Each row comes from the steps of one walk. Every step used is in the known rows, and no mark comes twice. Write the walk behind each row, first mark first.
Known rows:
K, C: [-13  -8 -11 -14 -26  13  -8   4 -27  18   3  23  -5  24 -34   2 -14  26
   4  32   4  11 -46   1 -36  -4  -1  -2  20   8]
H, C, K: [ -4  -7   1   4  20 -16  25  10  -1  12 -51  -6  -6 -23   9 -20  -3  -5
   2 -18 -33  -6  15   0 -19 -35   4  29  -1 -17]
E, H, C, Z: [ 23   1 -12  26   0   8  26   5   4 -36  10 -59  -1  16   4 -24  34  -4
 -14 -33   8  -3   2  18 -21 -17   9   3 -12 -23]
H, C, M: [ -9 -19 -11   0 -23   9  14 -29  30  -5 -19   0  -7 -29   5 -26   2  28
   8  35 -10  -1  60  -8 -72 -14  -7   7 -10  -3]
D, C, W: [ -2 -28 -24   7 -38  22 -26 -14 -12  24   1  36   1 -13   2  32 -15   3
  35   3  18  18  44  18  19 -15  25  13  30   5]
B, C: [-10   1   3 -17  13  12  25   6   1  18 -21  14 -11 -28  27   1   2  15
  -9  26 -33 -21 -29  15  22 -27   4  13 -30  28]
S, C, D: [-37 -25   2 -50 -16  18  -8  11  -4  33 -31  18   3   4 -24 -14 -14 -34
  19  20  -9  -6  -4  12 -43  30   4 -54   4  19]
C, K, E, H: [  2  48  -3  -1   8 -22   7   6 -52 -13  23  -4   8 -28  -3  16   4  32
 -18 -25  -3 -39 -44  24  51   8 -13  18 -28   1]
G, C, W: [-17   5  12  37 -24  13  23 -53  -3  12   4  20  -1  -4  24  51 -38 -13
  21  23 -28 -17  25   8  45 -12  35   1   1   5]
Q, E, H, C: [ 33  -8   9  33  16  -7  11  15   5 -36   2 -41   2  19  -4   5   7  -5
 -23 -39   8  25   2 -52 -13 -21   3 -13  -4  -3]
R, C, H: [-25 -43 -13 -18   8   7 -24  -6  12  12  15  43   7  -6  -8  10 -10  33
  -8  59 -11   9  37  42 -61   2 -17  -1  40 -30]
R, C, K, E, H: [ -8  23  -4  14  40 -30 -21  10 -51 -30  19   8   7 -16 -37  -6  13  31
   0 -28   2 -36 -29   6  23   6 -29  12 -13 -14]
K, E, H, C, Q: [ 21  24   6 -11  41  -9 -20  -4  25 -13  -8  -5   3  -1   1  -2  39  14
  13  -1   6 -14 -11  16  28 -10 -11  -4 -28 -10]
H, C, R: [-18 -46   1 -11  19  32  12   9  25  10 -32   5  11   0   3 -35  10 -22
  21  42 -23  -4  57  16 -49  -6  -8  -1  33 -23]
H, C: [ 13 -13 -10  -2  15   0   6  -1  24   7 -34  -6   4   2   4 -14   2   1
   6   6 -15   3  21   9 -39 -51   2   4  -5   0]
S, C, W: [-33 -41  -8 -33 -29  42  -6   0 -29  20 -12  33 -11 -10 -10  19 -29 -20
  15  30  -9   0 -14   5  25  25  20 -22  22  19]
E, H: [ 40  23  -4  -1  -5  13   4  14  -8  -4  47   3  11   4   0   0 -10   1
 -25 -11  28  -4  -4  12  10  19  -2  22 -10  18]
G, C, Z: [-21   0 -16  30 -22  -8  45 -51  12 -18   1 -43 -11  -3  19   2 -10 -17
  -1  14 -18 -25  -5  38   0 -43   3  -9  -5 -22]
B, E: [-14  -4 -25 -15 -36   6 -16  -1  14  20 -15 -11  15  22  35  12 -24  -8
 -29  26  -5  17   8   0 -13  18  -6  20  11  33]
C, Z: [-18  -5 -36 -14 -49   1  28 -11   2  -3  19 -35 -10   2  13 -10   0   0
 -13  14   1  -6 -22  48  -5 -20  -4  -7  10 -10]
Q, E: [-11 -12 -15  -7 -34 -13  14  -1   3  -5   9 -16  -8   4   4  18 -27  -1
 -21   6   4  24 -21 -21  -1 -26  -7 -25  20  10]
B, E, H, C: [ 26   2   0  23  12  13 -16  13  14 -13 -20 -34  26  36  28   0  12 -13
 -29 -23   0  18  30 -31 -30  20   6  29 -13  20]
E, H, C, W: [ 29   4  19  33  -1  26   5   2 -13  -5  14   6   9  13   9  24   7  -1
   7 -20  -2   6  29 -11  22  11  39  13  -7   6]
Q, E, H: [ 24   8   0  15 -19  -4   9  14 -11 -26  44 -21   1  10  -2  19 -17  -2
 -38 -26  30  22 -23 -35  15  13  -4 -11   4  12]
R, C, W: [-24 -26  -4   5 -18  13 -21 -14 -13  12  17  39   0  12 -16  17 -16   3
  27  23   0   5  22  -1   9   6  15  -4  32   5]
K, E: [-13  25 -29 -26 -10 -14  -9 -19 -10   3   5   4   9  -5  -2  24  -3  36
  -1  31 -10 -28 -36  48   7 -47 -22 -19 -18  17]
G, C, K, E, H: [ -2  54  16  44  33 -30  23 -29 -42 -28   6 -10   5 -33   4  32  -7  15
  -6 -27 -25 -58 -28  14  56 -16  -6  17 -44 -14]
L, C: [  0   0 -31 -29 -49  32  -1  -5 -40  20  34  14 -19   7   5  -8 -19 -23
   8  14   9  14 -29  36   4  24   6  -4  23   8]
E, H, C, K: [ 29  13  16  25  32  -8  23  26 -16 -10 -14 -13   1 -18   4 -21   9  -7
 -13 -50  -9  -8  15 -13  -1   4  11  41 -14 -15]

Write each row's walk:
[-14  49  20   5  41 -14  27  15 -56 -12  -5   1  -7 -50  18  18  27  46
 -17 -21 -41 -58 -68  14  82   2  -5  23 -64  14]
B, C, K, E, H
[ 29  30  -6  13  40  -6 -12  -3 -10 -30  -4 -20  19   4 -10  16  32  33
  -2 -19  -5 -26 -14  17  -5 -41  -9  -7 -42   2]
K, E, H, C
[ 40   4  16  -3  31   8  -6  13  44   1  -2   0  -5   1  10 -29  21 -22
   5  -9  20  13  24  -7  12  22   5  23  -6 -10]
E, H, C, Q
[  8 -30 -25 -29  -5   4 -36  -4  45  31 -13  31 -12 -27   4 -23  -2 -19
  32  15  40  26  36  23   6  -8 -10  22  31 -10]
D, C, Q
[-28   7  15 -10  17  -5  43  18 -25  25 -37  14 -22 -54  32  -9  -4  11
 -12   4 -51 -29 -34   7  45 -10   8  35 -28  10]
B, C, K
[ 19  -2  10  -1  16  13 -29  13  50   2 -24 -21   8  27  40 -17  20 -31
 -16  -5  12  31  32 -33   6  53   5  35   2   9]
B, E, H, C, Q
[-24 -18  -8  -1  16 -23  -4  11 -19   7 -13  21 -10 -19 -22 -29 -15  -2
   7  -4  -8  -7   5  -3 -14  -5 -17  24  22 -16]
R, C, K
[-10   2  14  -8  -2  -5   4  -5  28  29 -40  -2  16  22  -1  -9  11 -10
  25   1 -26  -1  41   7 -66 -23  16 -32  -9   3]
H, C, D
[ 13   8  30  34   9 -13  17 -24  33 -26  23 -16 -17  -3  16  16 -20 -36
  -9 -11  18  14  -3 -48  58  26   2  -7   1 -13]
G, C, Q, E, H
[ -2  -7  20  -4 -24   5 -13  19 -10  -9  34   6 -22  30 -30   5   0   2
 -10   3  41  47 -64 -63  23  60   1 -16  33  -9]
K, C, Q, E, H
[-11 -27  -8 -31  15  -5 -34  -3  42  17   1  33 -14  -3 -15 -37  -3 -20
  25  36  23  13  15   5  -1  12 -20   3  33 -11]
R, C, Q
[ 18   5  12 -11 -18  -5   0  12  25  -9  42  -8 -17   1   8   4 -10 -21
 -22  -9  39  34 -21 -38  51  48  -5  -8  18   1]
C, Q, E, H
[  8   6  35  26  -3 -12  10  11   9 -13  -4 -35  14  38  -8   7  17 -12
  -2 -45  -4  25  21 -53 -40   7  19 -50  -9   0]
Q, E, H, C, D
[ 24  21  30  14  13   5   5  10  13   7  -3 -11  25  29  -5 -12  22 -10
   9 -31  -1  -2  41  -5 -46  18  20 -19 -25   5]
E, H, C, D
[ 12  21 -21  16  20 -22 -25   9 -48 -15   3   5   8 -39 -20  10  16  30
   7 -48  20 -23  -8  25  30 -16 -17  30 -16 -14]
D, C, K, E, H
[-36   6  14 -21 -44   8  -9   0 -24  40  -3  27   8  43 -40   4  -3  17
  24  29  -7   8 -24  -2 -62  27  13 -40  13   9]
K, C, D
[ 20  44 -15  -7   4  -5 -13  -3 -26 -18  41  -3  17   0  -8  24   8  36
 -17  -1  15 -30 -37  32  27 -11 -17  -6 -33  18]
K, E, H
[  7 -21  12   4  16 -13 -27  14  25 -26  36   2 -17  13 -22 -19   1 -23
  -5 -10  45  37  -6 -56  25  45 -19 -13  32 -13]
R, C, Q, E, H
[-26  -9   7 -13  -5  -8 -24  -4  11  24  -2  24  14  27 -31 -20  -2  -9
  28  14   2  -2  32   7 -60  10  -7 -37  14   4]
R, C, D
[ -7 -32   7 -11   2 -18   2  -2  54   3 -41 -18 -22   3  14 -10   4 -22
  10   7  -7  41   5 -41   0 -26  -1 -22  25 -17]
H, C, Q, E
